Every row comes from one small tree of marks. Brackets hold a mark, then the marks that hang from it, in the order of their numbers. Every link used is in the known rows. Which tree was each row made from?
Known rows
{J_156 {J_472 {J_530 J_787}} J_744}: [-0.35, -2.01, -1.05, +0.46, +0.11, -1.15, -1.13, -2.61, +1.33, +0.83, -0.19, -0.44, -2.55, +2.32, -1.08, -0.17, +0.97, -0.09, +1.63, -1.46, +0.21]
{J_6 {J_219 J_959}}: [+1.03, +1.54, +6.30, -0.75, +3.66, +0.12, +1.27, +2.36, -2.46, +0.37, +2.26, -1.44, +0.46, +3.17, +2.21, -2.13, +1.15, +0.29, +1.63, +3.13, -1.23]
{J_12 {J_233 {J_530 J_744}}}: [+4.19, +5.77, +2.27, +3.20, +3.21, +6.70, +0.71, +3.53, +0.07, -4.66, -1.09, -1.32, -0.01, +0.86, -0.66, -0.37, +1.05, -1.21, +4.44, -2.22, -3.06]
{J_156 {J_434 {J_6 J_219}} J_472 {J_744 J_530}}: [-1.99, +0.35, -2.84, +1.16, +3.25, +1.31, +0.13, -2.88, +3.43, +3.30, +0.53, -1.12, -0.74, -1.37, +3.26, -0.76, -0.39, -0.15, -0.96, +0.65, +0.50]
{J_219 J_6}: [+0.66, -0.49, +3.89, -0.69, +1.56, +3.77, +0.28, +0.14, -2.01, -2.44, -3.36, +2.46, +0.45, -0.93, +1.78, -2.67, +0.19, -0.97, +0.92, -0.11, -0.72]
{J_472 {J_530 J_744 J_787}}: [+1.79, -0.17, +0.85, -0.54, -0.73, +1.93, -0.05, +2.80, -0.67, -3.22, -1.28, +1.64, -0.69, +1.00, -1.64, +1.36, +2.91, +0.80, +1.55, -0.03, -2.31]
{J_434 J_6 {J_156 J_472 J_744}}: [-0.77, +0.98, -1.62, -0.52, -4.24, -0.99, +0.17, -1.05, +0.55, +1.27, -0.97, +1.18, +1.03, -1.68, -2.89, -2.25, -3.30, -0.73, -2.57, +1.34, +2.29]
{J_233 {J_530 J_744 J_787}}: [+4.54, +3.29, +1.85, +0.86, +0.88, +3.09, -0.85, +5.15, -0.22, -2.67, -1.29, -0.34, -0.45, -0.18, -1.51, +2.12, +0.19, +1.48, +2.75, -2.47, -3.03]
{J_219 J_6 J_628 J_959}: [-0.70, -1.04, +8.59, -1.04, +1.89, -0.08, +0.93, +0.41, -4.20, -1.30, -1.52, -2.41, +1.63, +0.79, +4.10, -1.53, +0.33, -2.01, +1.62, -2.71, -0.29]
{J_787 {J_530 J_744}}: [+1.84, +1.10, +2.36, +0.79, +2.34, +5.44, +0.72, +2.91, -1.20, -3.03, +0.13, +0.53, +1.12, -0.96, -0.53, +0.40, -0.91, +0.89, +1.00, +2.61, -4.34]
{J_434 {J_6 J_219} {J_156 {J_472 J_530} J_744}}: [+1.32, +0.25, -2.99, +0.32, -3.39, -3.28, +2.50, -2.57, +1.99, +1.12, +2.25, +3.58, +2.47, -0.13, -0.95, -1.58, -0.09, +0.30, -2.71, +2.58, +3.41]
{J_156 J_434 {J_472 {J_530 J_787}} J_744}: [-2.06, -3.85, -3.60, +0.26, +2.01, -0.69, -1.92, -3.36, +2.43, +2.23, -0.48, -0.02, -4.16, +1.46, +0.71, +0.57, +0.40, -0.50, +0.63, -0.56, -0.75]
{J_434 J_6 {J_156 J_472 {J_744 {J_530 J_787}}}}: [-0.43, +0.93, -2.57, +0.96, -4.69, -2.29, -2.24, -1.34, +1.10, -0.01, -2.67, +0.01, -0.42, -0.72, -4.18, -0.96, -2.41, +0.49, +0.75, -2.74, +3.65]
{J_6 {J_219 J_628}}: [-1.02, +2.39, +3.47, -1.87, +2.73, +1.77, +0.56, +1.49, -4.12, -0.18, +2.92, -2.61, +2.67, -0.02, +1.47, +0.42, +0.05, +0.83, -0.18, -0.21, -2.57]
{J_744 {J_530 J_787}}: [+0.59, +0.26, +1.53, +0.39, +1.16, +3.13, -2.97, +1.38, -2.34, -2.21, -1.92, -0.92, -2.31, +0.81, -1.92, -0.33, +0.68, +1.50, +3.99, -3.42, -0.59]
{J_530 J_744}: [+0.70, +2.73, +2.55, -1.64, +1.18, +5.15, +1.13, +3.81, -1.69, -1.69, -1.30, -0.01, +0.63, -0.88, -0.38, -0.52, +0.93, +0.13, +0.15, +1.88, -3.22]
{J_434 {J_6 {J_219 J_628}} {J_156 {J_472 {J_530 J_744}}}}: [+1.43, +0.73, -1.29, -1.57, -3.48, -2.03, +3.30, +1.58, -1.25, -1.43, +2.13, +2.07, +4.73, -2.69, -0.51, +3.00, +0.57, -0.32, -3.96, +0.97, +1.40]
{J_156 J_434 {J_744 {J_530 J_787}}}: [-2.86, +0.34, -1.40, +0.98, +2.58, +2.16, -3.08, -1.46, +1.58, +1.68, -2.52, -2.65, -3.53, +0.81, +0.00, -1.13, -0.20, +1.75, +2.66, -2.58, -1.51]
{J_219 J_628 J_959}: [-1.14, +0.26, +6.83, -1.51, +2.03, +0.65, +0.20, +1.88, -5.21, +0.09, +1.63, -4.77, +0.50, +1.66, +1.73, -0.37, +0.04, -0.68, +1.78, -1.63, -1.48]
{J_530 J_787}: [-0.14, +0.39, +2.18, -0.69, -0.11, +2.01, -2.94, +2.24, -2.89, -1.99, -1.68, +0.02, -1.52, +1.15, -2.25, -0.53, -0.28, +0.47, +2.01, -0.49, -2.28]

Write each row's tree
[-0.83, +0.05, -2.03, -0.27, -5.41, -6.50, -0.03, -2.01, +0.47, +0.74, +2.00, +0.05, +3.01, +0.19, -1.98, +1.39, -0.86, +0.60, -2.12, -1.45, +2.50] -> {J_434 {J_6 {J_219 J_628}} {J_156 {J_472 {J_530 J_787}} J_744}}
[+1.75, -1.43, -0.56, -0.83, +1.89, +3.29, +2.10, +0.96, -0.30, -1.51, +0.01, +1.75, -0.71, -0.50, +0.78, +1.61, +2.43, -0.98, -0.26, +1.07, -1.03] -> {J_156 {J_472 {J_530 J_744}}}
[+0.86, -0.25, -2.97, +0.46, -4.98, -5.54, +0.18, -1.89, +2.22, +0.31, +0.98, +3.12, +1.24, +0.79, -2.84, -0.57, -0.41, +0.58, -1.73, +1.33, +2.81] -> {J_434 {J_6 J_219} {J_156 {J_472 {J_530 J_787}} J_744}}
[-2.85, -0.84, -3.03, +0.38, +5.41, +3.25, -0.89, -3.33, +1.76, +3.48, -1.22, -2.57, -3.57, -0.80, +2.37, -0.86, -0.69, -0.35, +1.19, -1.61, -0.13] -> {J_156 J_434 J_472 {J_744 J_530}}
[-0.83, -2.49, +1.83, +0.10, +3.16, -0.81, +0.29, +0.75, -0.09, +1.82, +1.81, -0.24, -0.90, +0.69, +4.46, -0.29, -0.62, -1.76, -1.30, +4.07, -0.23] -> {J_156 {J_434 {J_6 {J_219 J_959}}} J_472}
[+1.10, +0.11, -1.54, -1.25, -5.23, -4.28, +1.02, +2.10, -0.83, -2.50, +1.11, +1.87, +3.71, -1.63, -1.99, +4.10, +0.41, +0.18, -2.99, -0.22, +0.87] -> {J_434 {J_6 {J_219 J_628}} {J_156 {J_472 {J_530 J_744 J_787}}}}
[-0.32, +3.36, -0.55, +0.11, -0.68, +1.09, +0.36, -0.89, -0.35, +0.65, -1.34, -0.57, +0.15, -0.57, -2.86, -3.28, -0.69, +1.63, +1.37, -1.62, +2.00] -> {J_434 {J_156 {J_744 J_530}}}
[-0.56, -0.37, -0.26, -0.51, +1.43, +3.08, -0.32, +1.53, -0.22, +0.18, +1.19, +1.88, +0.69, -1.55, +1.90, -0.96, -0.39, +0.59, -2.03, +3.82, -1.99] -> {J_156 {J_434 {J_6 J_219}}}
[-0.16, -1.30, -0.86, +0.27, +1.95, +1.03, +1.25, -3.35, +0.80, +1.53, +0.91, -0.04, -1.49, +1.11, +0.54, -0.99, +0.94, -0.76, +0.63, -0.22, +0.60] -> {J_156 {J_472 J_530} J_744}
[-1.62, -4.38, -3.90, +0.80, -1.31, -1.16, -1.88, -2.98, +3.23, +1.47, -0.85, +1.13, -3.12, +0.07, +0.01, +0.55, -0.12, -0.79, -0.91, -0.36, -0.01] -> {J_156 {J_434 J_6} {J_472 {J_530 J_787}} J_744}
[-0.96, +1.92, -2.21, +0.11, +0.52, +0.26, +0.09, -2.34, +0.17, +1.71, -1.34, -0.82, -0.61, -0.51, -1.95, -1.97, -1.72, +0.11, +0.87, -1.72, +2.93] -> {J_434 {J_156 J_472 {J_744 J_530}}}
[-2.50, -1.55, -3.43, +1.49, +0.15, +0.56, -3.17, -2.38, +2.99, +1.87, -2.67, -1.81, -3.28, -0.83, +0.12, +0.15, -1.44, -0.25, +0.60, -2.71, +0.70] -> {J_156 {J_434 J_6} J_472 {J_744 {J_530 J_787}}}
[-0.33, -2.51, +1.41, -0.57, +2.06, -1.93, +3.06, +1.11, +0.26, +1.00, +3.15, -1.27, +1.24, -0.13, +5.69, +3.51, +2.08, -1.84, -2.46, +1.67, -0.81] -> {J_156 {J_434 {J_6 {J_219 J_628 J_959}}} {J_472 {J_530 J_744}}}
[-1.38, +0.58, -0.48, +0.84, +1.57, +0.48, -2.51, -2.19, +0.96, +1.06, -1.84, -3.21, -2.83, +1.45, -0.90, -0.47, -0.22, +0.18, +3.16, -3.67, +0.32] -> {J_156 J_472 {J_744 {J_530 J_787}}}
[-2.10, -2.92, +1.10, +0.31, +1.98, -3.97, +1.98, -3.18, +1.62, +3.99, +4.12, -3.10, +0.39, +1.45, +5.39, +0.82, +1.08, -1.33, -1.84, +0.59, +0.92] -> {J_156 {J_434 {J_6 {J_219 J_628 J_959}}} {J_472 J_530} J_744}
[+2.88, -0.05, -2.33, -0.31, -4.89, -3.40, +1.04, +2.41, +0.90, -2.83, -0.17, +4.94, +2.01, -0.78, -2.69, +2.32, +1.08, +0.37, -2.33, +2.53, +1.29] -> {J_434 {J_6 J_219} {J_156 {J_472 {J_530 J_744 J_787}}}}
[-0.90, -2.57, -2.16, -0.69, -0.29, -1.16, +0.23, +0.95, +0.83, -0.33, +1.13, +0.04, +1.09, -1.88, +2.29, +5.14, +1.38, -0.55, -2.95, +0.03, -2.14] -> {J_156 {J_434 {J_6 {J_219 J_628}}} {J_472 {J_530 J_744 J_787}}}
[-1.99, -0.94, +0.55, +1.85, +2.49, -3.93, -1.49, -1.78, +3.37, +3.11, +0.07, -3.27, -2.37, +2.47, +3.10, -0.47, +0.13, -0.19, +1.32, -0.12, +1.01] -> {J_156 {J_434 {J_6 {J_219 J_959}}} J_472 {J_744 {J_530 J_787}}}
[+1.15, -0.71, +0.80, +1.03, -4.31, -8.58, +0.84, -1.20, +1.96, +0.98, +1.78, +1.49, +0.55, +3.39, -1.15, -1.30, +0.28, -0.16, -0.38, +1.92, +3.69] -> {J_434 {J_6 {J_219 J_959}} {J_156 {J_472 {J_530 J_787}} J_744}}
[+1.99, -1.06, -2.09, -0.99, -2.95, -1.42, +0.07, +2.15, -0.83, -2.58, -2.02, +3.32, -0.30, -0.20, -3.65, +2.01, +0.43, +0.07, -0.25, +0.53, +0.68] -> {J_434 {J_156 {J_472 {J_530 J_744 J_787}}}}
[-0.22, +1.09, -2.73, +0.79, -2.98, -0.31, +0.18, -1.94, +0.83, +0.83, -1.44, +0.44, +0.34, -2.06, -2.47, -1.86, -1.98, +0.02, -0.48, -1.60, +3.88] -> {J_434 J_6 {J_156 J_472 {J_744 J_530}}}
[-1.92, -0.05, +0.59, -1.29, +1.05, +2.02, -0.23, +1.21, -2.12, +0.57, +2.18, -1.17, +2.28, -2.38, +2.63, +0.94, -0.93, +0.37, -2.54, +1.01, -2.66] -> {J_156 {J_434 {J_6 {J_219 J_628}}}}
[+1.44, +2.29, +0.52, -0.93, -3.55, -0.12, +0.72, +2.63, -2.23, -1.78, +0.83, +3.59, +3.48, -1.38, -2.24, -1.94, -1.38, +1.33, -2.08, +3.34, +0.80] -> {J_434 {J_6 J_219} J_156}
